Each row was made from one small tree. The marks that hang from a mark follow it in brackets, in alphabetical order. Every link used is in the known rows. Write each row's tree.
Known rows
sedoru(babi furus(pepedu vidara)): [-1.10  1.90  0.33 -0.69  1.76  2.27 -0.74  3.96  5.66  1.20  4.22 -1.75
 -0.15  1.94  2.56  0.60  6.50  3.21 -4.06  0.81  0.37  3.09 -1.76  0.68]
vazur(vidara(babi(sedoru))): [-1.23  1.89  0.29  2.64  3.51  1.04  2.85  0.28  0.30 -1.85  0.66  1.51
  0.96  1.92  4.71  0.30 -1.02 -3.36  1.46  0.46 -2.21  0.14 -1.39 -3.78]
sedoru(furus(pepedu vidara(babi vazur))): [-0.91  3.36  0.22  0.85  3.95  0.38 -2.11  5.94  5.29 -2.04  5.48 -1.94
 -1.79  3.56  3.38 -2.15  4.67 -1.80 -2.79 -0.39 -0.19  2.01 -5.51 -0.95]
vazur(vidara(babi bige furus)): [-1.16 -1.07 -3.20  3.20  5.23 -0.23 -1.78 -2.09 -2.25 -1.20  4.02 -0.32
 -1.69  5.26  4.44  0.64  0.02 -3.40 -0.65  0.36  0.07 -1.96 -3.84 -3.70]
vidara(bige furus(sedoru)): [-2.23 -2.77 -0.41  0.32  1.80  0.92  0.34 -1.70 -0.03 -2.68  1.05 -1.79
 -3.26  4.78  0.30  1.52  1.00 -4.62 -4.21 -0.28  3.16 -2.67 -0.78  0.22]
bige(vidara(babi(sedoru(furus)))): [-0.27  0.88  2.25 -0.24  5.20  1.44  0.81  0.65  6.58 -3.90  0.05 -1.34
  0.84  0.71  4.62 -3.56  0.72 -3.28 -1.71  0.87 -0.45  0.62 -2.03 -4.61]
bige(vidara(babi(sedoru) furus vazur)): [ 0.22  1.82  0.89  0.18  5.76 -2.32  0.07  0.11  1.20 -5.83  1.11 -0.09
  0.83  6.39  4.56 -4.62 -0.02 -4.70 -1.50 -1.52  0.68 -5.51 -4.10 -2.38]
vazur(vidara(babi(sedoru) bige)): [-2.73  1.56 -1.52  2.92  4.02  1.63  1.92 -1.54 -0.25 -2.33  1.76 -0.23
  0.05  3.23  4.87  0.87 -0.96 -5.92  0.88  0.32 -0.38 -1.47 -2.36 -5.82]
vidara(furus): [ 0.48 -2.01 -0.37  0.68  1.35 -1.32 -0.94 -1.10 -0.26 -0.46  1.42 -0.99
  0.14  3.30 -0.21 -0.33 -0.17 -0.23 -1.20  0.16  0.55 -2.10 -0.16  1.80]
vazur(vidara(babi bige)): [-1.46  0.81 -2.69  2.21  3.84  0.90 -0.97 -0.86 -2.20 -0.67  2.47  0.26
 -1.94  2.01  4.61  1.18 -0.10 -3.28  0.58  0.39 -0.80  0.13 -3.62 -5.45]
vazur(vidara): [-0.62  0.01 -1.21  0.21  0.57  0.45  1.22  0.57 -0.82  1.06  1.10  1.16
 -1.06  0.96  2.50  2.15 -0.65  0.05  1.49 -1.33 -1.04 -0.43 -1.13 -2.11]
bige(vidara): [ 0.67 -0.08  0.39 -2.35  1.44 -1.19  0.05  0.88  0.42 -0.94 -1.72  0.21
 -0.32 -0.96  1.56 -2.05 -0.55 -1.00  0.11 -1.28  0.15 -0.89 -2.42 -3.41]
vidara(bige): [-1.11 -0.28 -1.80  0.38  0.92  0.61 -1.09 -1.87 -0.83 -0.24  0.86 -1.52
 -0.50  1.30  0.39  0.17 -0.16 -2.70 -0.43 -0.01  1.78 -1.27 -1.29 -2.35]
bige(vidara(furus vazur)): [ 0.59 -0.26 -1.04 -2.22  3.06 -3.14 -1.80  0.29  0.63 -2.64  1.27 -0.60
 -0.97  5.03  2.57 -3.52  0.02 -1.51 -1.15 -3.09  1.86 -5.42 -3.93 -0.80]
babi(sedoru): [-1.16  0.86  1.43  0.57  0.11  0.61  2.96 -0.86  1.58 -1.69 -1.01 -0.65
  2.33  1.37  0.25 -0.05 -1.13 -2.44  0.25  0.07  0.41 -1.79  1.59 -0.46]
bige(vidara(furus(pepedu))): [ 0.42 -1.62  0.86 -1.49  2.32 -2.81 -1.10  1.90 -0.16 -1.29  0.22 -3.15
 -0.46  4.14  1.06 -2.77  1.19 -1.78 -2.18 -3.27  2.40 -3.21 -4.45 -1.55]
vazur(vidara(babi furus(sedoru))): [-0.76 -1.17  0.78  1.79  4.49  0.61  1.19  1.06 -0.49 -2.76  1.89  1.71
 -4.18  4.05  4.13  2.19  0.95 -2.81 -2.69 -0.34 -1.48  0.42 -2.76 -0.66]
sedoru(furus): [-0.20 -0.94  0.40 -0.07  1.17  1.38 -1.13  0.40  5.10  0.38  1.70 -1.55
 -0.67  0.16  0.99 -0.37  1.59  1.23 -1.38  1.08  0.16  1.32  0.12  0.66]
dore(vazur(vidara(bige furus))): [-2.78 -3.07 -3.63  1.66  1.78 -0.49 -0.59 -3.34 -0.64 -2.19  3.97  2.19
 -2.37  4.41  5.04  2.58 -0.09 -2.96 -2.35  0.80  1.74 -1.98 -2.88 -3.59]
bige(vidara(babi furus)): [ 1.91 -1.18  0.33 -0.20  5.29 -2.23 -2.30  0.20 -0.35 -3.01  0.67 -0.42
 -0.76  2.49  2.74 -3.03  0.45 -1.85 -1.68 -0.05 -0.64 -0.96 -4.04 -3.20]

Write each row's tree
[-1.60  0.85  0.93 -0.17  1.49  2.81 -1.75  1.95  4.44  1.31  2.99 -2.53
  0.30  3.28  3.10 -0.53  6.09  4.63 -4.04  0.26  1.14  1.57 -1.41  2.30] -> sedoru(babi furus(pepedu))
[-0.97  0.55 -2.61  2.17  5.04 -1.13 -3.91 -1.60 -1.38 -3.34  4.33 -1.29
 -1.78  7.28  2.92 -2.50  1.43 -3.68 -2.39  0.20  1.53 -4.22 -4.42 -0.86] -> vidara(babi bige furus vazur)
[-3.40 -0.70  0.15  0.38  2.32  2.10 -0.56  0.18 -0.60 -1.50  2.12 -2.73
 -2.69  7.36  2.32  1.36  5.69 -1.21 -6.88 -1.14  3.82 -2.23 -2.13  1.80] -> vidara(bige furus(pepedu sedoru(babi)))
[-0.52  3.63  1.14 -0.51  4.53 -0.68  0.85  1.20  1.49 -5.01 -0.49  0.26
  0.98  2.81  4.57 -4.28  0.08 -4.52 -0.64 -1.40 -0.09 -3.51 -3.93 -4.19] -> bige(vidara(babi(sedoru) vazur))
[ 0.59  1.07  0.20  1.01  3.83  1.26 -1.15  2.70  5.65 -1.50  3.86 -0.04
 -1.14 -0.90  2.36 -0.21  2.04 -0.91 -1.67  3.11 -2.17  4.50 -1.90 -2.40] -> sedoru(furus(vidara(babi)))
[-1.11  2.17  0.63 -1.91  0.72  2.83  2.41  2.74  1.82 -0.97  0.92  2.63
 -1.87 -0.12  1.89  3.46  3.61  0.51 -3.83  1.18 -0.42  3.03  1.12  0.20] -> furus(sedoru(babi) vidara)
[-2.17 -0.40  2.00 -0.10  1.60  1.53  0.39  1.66  0.19 -1.06  1.20 -1.30
 -2.11  6.37  1.73  0.92  5.30  1.47 -6.20 -1.36  2.08 -0.91 -1.09  3.84] -> vidara(furus(pepedu sedoru(babi)))
[-2.50  3.31  2.27  2.04  4.01  1.55 -0.40  3.46  5.95 -3.43  3.34 -3.13
  0.29  5.92  3.99 -3.59  3.71 -2.90 -2.75 -0.85  1.20 -1.65 -3.69  0.19] -> vidara(babi(sedoru(furus(pepedu))) vazur)
[-1.32  0.63  0.92  3.50  4.57 -0.74  1.83  1.00 -0.11 -2.36  2.44 -2.11
  0.70  7.01  4.19 -0.52  0.64 -4.33 -0.93 -1.75 -0.33 -2.70 -3.79 -1.33] -> vazur(vidara(babi(sedoru) furus(pepedu)))
[-2.17 -1.79 -3.44  3.55  4.15 -0.46 -1.94 -2.77 -1.13 -3.73  4.68  3.29
 -2.81  4.23  6.59  1.49  0.42 -3.46 -2.75  1.98  0.10 -0.18 -4.22 -4.63] -> dore(vazur(vidara(babi bige furus)))
[-3.07  0.05 -3.03  2.96  2.87  1.03 -1.10 -1.50 -1.00 -2.97  3.10  4.27
 -2.64  0.73  6.79  1.83  0.40 -3.48 -1.66  2.18 -0.87  1.98 -4.18 -6.49] -> dore(vazur(vidara(babi bige)))
[-2.56  1.73 -2.03 -0.67  2.33  1.15 -2.00  3.63  5.43 -0.55  5.70 -4.07
 -2.02  4.85  2.15 -1.02  4.12 -3.48 -2.99 -1.50  3.73 -1.61 -5.00 -2.16] -> sedoru(furus(pepedu vidara(bige vazur)))
[-1.18 -2.57  0.34  0.05  1.70  0.38  2.46  0.82  0.10 -1.06  1.49  1.06
 -3.67  4.57  2.49  2.90 -0.17 -2.03 -1.80 -1.67  0.36 -1.48 -0.93  0.22] -> vazur(vidara(furus(sedoru)))
[-1.47 -2.31 -3.49  1.40  2.80 -0.46 -0.61 -2.80 -1.68  0.21  3.43 -1.09
 -1.51  5.32  2.52  1.70 -0.60 -2.92  0.11 -1.21  1.43 -3.79 -2.48 -2.42] -> vazur(vidara(bige furus))
[-1.44 -0.48 -2.33 -0.42  2.22  1.75 -0.75  0.16  5.65 -0.18  3.92 -2.34
 -1.27  0.47  1.14  0.98  1.56 -2.65 -1.51  1.87  1.33  1.35 -1.48 -3.59] -> sedoru(furus(vidara(bige)))
[-3.52  0.77  0.03  0.66  2.27  2.10  2.25  1.75  7.06 -1.70  3.24 -5.15
  0.92  3.57  1.35  0.09  2.44 -5.92 -2.76 -0.16  3.24 -0.69 -1.98 -3.61] -> babi(sedoru(furus(pepedu vidara(bige))))
[-3.26 -1.03 -3.37  1.08  0.43  0.86  0.33 -1.97 -0.39 -1.40  2.51  3.43
 -2.24  1.24  5.07  2.91 -0.43 -2.50 -1.42  0.87  0.98 -0.11 -2.73 -5.62] -> dore(vazur(vidara(bige)))
[-1.32  2.37  1.43  2.91  3.95 -1.54 -0.20  1.92  0.79 -4.36  2.91 -2.89
  1.20  8.86  2.82 -3.73  2.21 -4.22 -2.47 -2.16  1.33 -4.79 -3.86  1.60] -> vidara(babi(sedoru) furus(pepedu) vazur)
[-1.65  1.04 -1.84  0.12  0.72  0.06 -0.08  2.29  0.45 -0.09  2.26 -3.21
 -0.74  1.93 -0.09  0.95  1.85 -4.44 -1.60 -1.13  2.32 -0.15 -3.57 -3.55] -> furus(pepedu vidara(bige))
[-2.93  0.35  0.24 -0.93  0.44  1.44  2.20  4.06  1.36 -1.83  1.07 -2.51
 -3.46  2.25 -0.13  2.34  2.55 -6.03 -4.54 -1.88  3.19  0.69 -3.09 -2.98] -> furus(pepedu sedoru vidara(bige))
[-1.32 -0.62  2.25 -2.64  3.03  0.46  0.48  2.67  0.41 -2.45 -0.23 -1.49
 -2.41  5.26  3.36 -0.57  5.15  0.35 -6.62 -2.73  2.43 -1.94 -3.27  0.36] -> bige(vidara(furus(pepedu sedoru(babi))))
[ 0.08  2.94 -0.51  0.50  4.44  0.73 -2.09  3.64  5.73 -2.23  5.26  0.45
 -1.83  1.85  3.43 -1.39  2.98 -1.14 -1.60  1.54 -1.33  2.13 -3.18 -1.41] -> sedoru(furus(vidara(babi vazur)))
[-1.67 -0.28 -0.60  3.52  4.65  0.06 -0.12 -3.50  0.21 -4.02  2.11 -2.13
  0.95  5.75  2.17 -1.32  0.18 -6.17 -1.79  1.46  1.24 -3.38 -1.45 -2.03] -> vidara(babi(sedoru) bige furus)
[ 0.53 -1.51  2.24 -0.84  4.89 -1.02 -0.01  1.69  0.32 -4.94 -0.78  0.41
 -3.45  2.45  2.95 -1.73  0.93 -4.07 -4.04 -0.67 -0.21  0.02 -3.37 -2.48] -> bige(vidara(babi furus(sedoru)))
[-0.17 -1.10  2.00  1.60  3.70  0.25  0.01  0.71  0.41 -3.82  0.75  0.83
 -3.27  3.46  1.40  0.34  1.37 -2.43 -3.74  0.67 -0.65  0.93 -1.09  0.82] -> vidara(babi furus(sedoru))
[-3.47 -0.74 -0.27  0.12  1.93 -0.15 -0.84  1.47  0.12 -3.56  2.65 -3.73
 -4.23  9.01  1.29 -0.67  3.17 -5.08 -5.64 -3.91  5.33 -5.52 -4.48  1.44] -> vidara(bige furus(pepedu sedoru) vazur)
[-1.75  1.03  2.19 -1.14 -0.31  1.03  2.96  5.74  2.03 -1.50  0.12 -1.13
 -2.92  1.06 -0.57  2.08  2.23 -3.74 -3.68 -1.95  1.08  2.02 -1.66 -0.80] -> furus(pepedu sedoru vidara)
[-0.33 -1.48 -1.89  2.82  4.60 -0.79 -2.99 -2.63 -1.77 -2.96  2.95 -1.78
 -1.02  4.56  1.91 -1.24  0.76 -3.45 -2.26  1.42  0.67 -1.57 -3.06 -1.65] -> vidara(babi bige furus)
[-2.56 -2.82 -1.55  0.24  2.52  1.12  1.57 -1.33 -0.49 -1.41  2.30 -0.26
 -4.42  5.75  2.59  3.35 -0.11 -4.39 -2.23 -1.73  2.32 -2.72 -1.88 -1.79] -> vazur(vidara(bige furus(sedoru)))
[-2.86 -1.67 -0.25  0.15  1.32  2.08  1.91 -0.53  0.58 -2.48  2.82  5.55
 -3.58  4.51  6.67  4.41  3.60  1.80 -6.17  1.03 -0.07  0.72 -0.53  0.54] -> dore(vazur(vidara(furus(sedoru(babi)))))
[-2.44  0.36  2.86  0.88  1.06  1.83  1.94  1.74  6.49 -1.31  1.06 -4.39
  1.50  3.52  1.24 -1.50  1.91 -1.72 -2.33 -0.84  2.34 -0.58 -0.47  0.43] -> babi(sedoru(furus(pepedu)))
[-1.95  1.08  2.86  2.66  3.56  2.03  0.42  2.38  5.95 -2.74  1.71 -3.60
  1.15  3.28  2.98 -2.56  2.74 -2.65 -2.68  0.30  0.40  1.18 -1.92 -0.51] -> vidara(babi(sedoru(furus(pepedu))))
[-1.10  3.82  1.08  1.82  2.94  0.33  0.86  0.68  0.89 -4.00  1.19  0.49
  0.90  4.01  2.99 -2.54  0.37 -3.64 -0.44 -0.11 -0.50 -2.49 -1.52 -0.93] -> vidara(babi(sedoru) vazur)
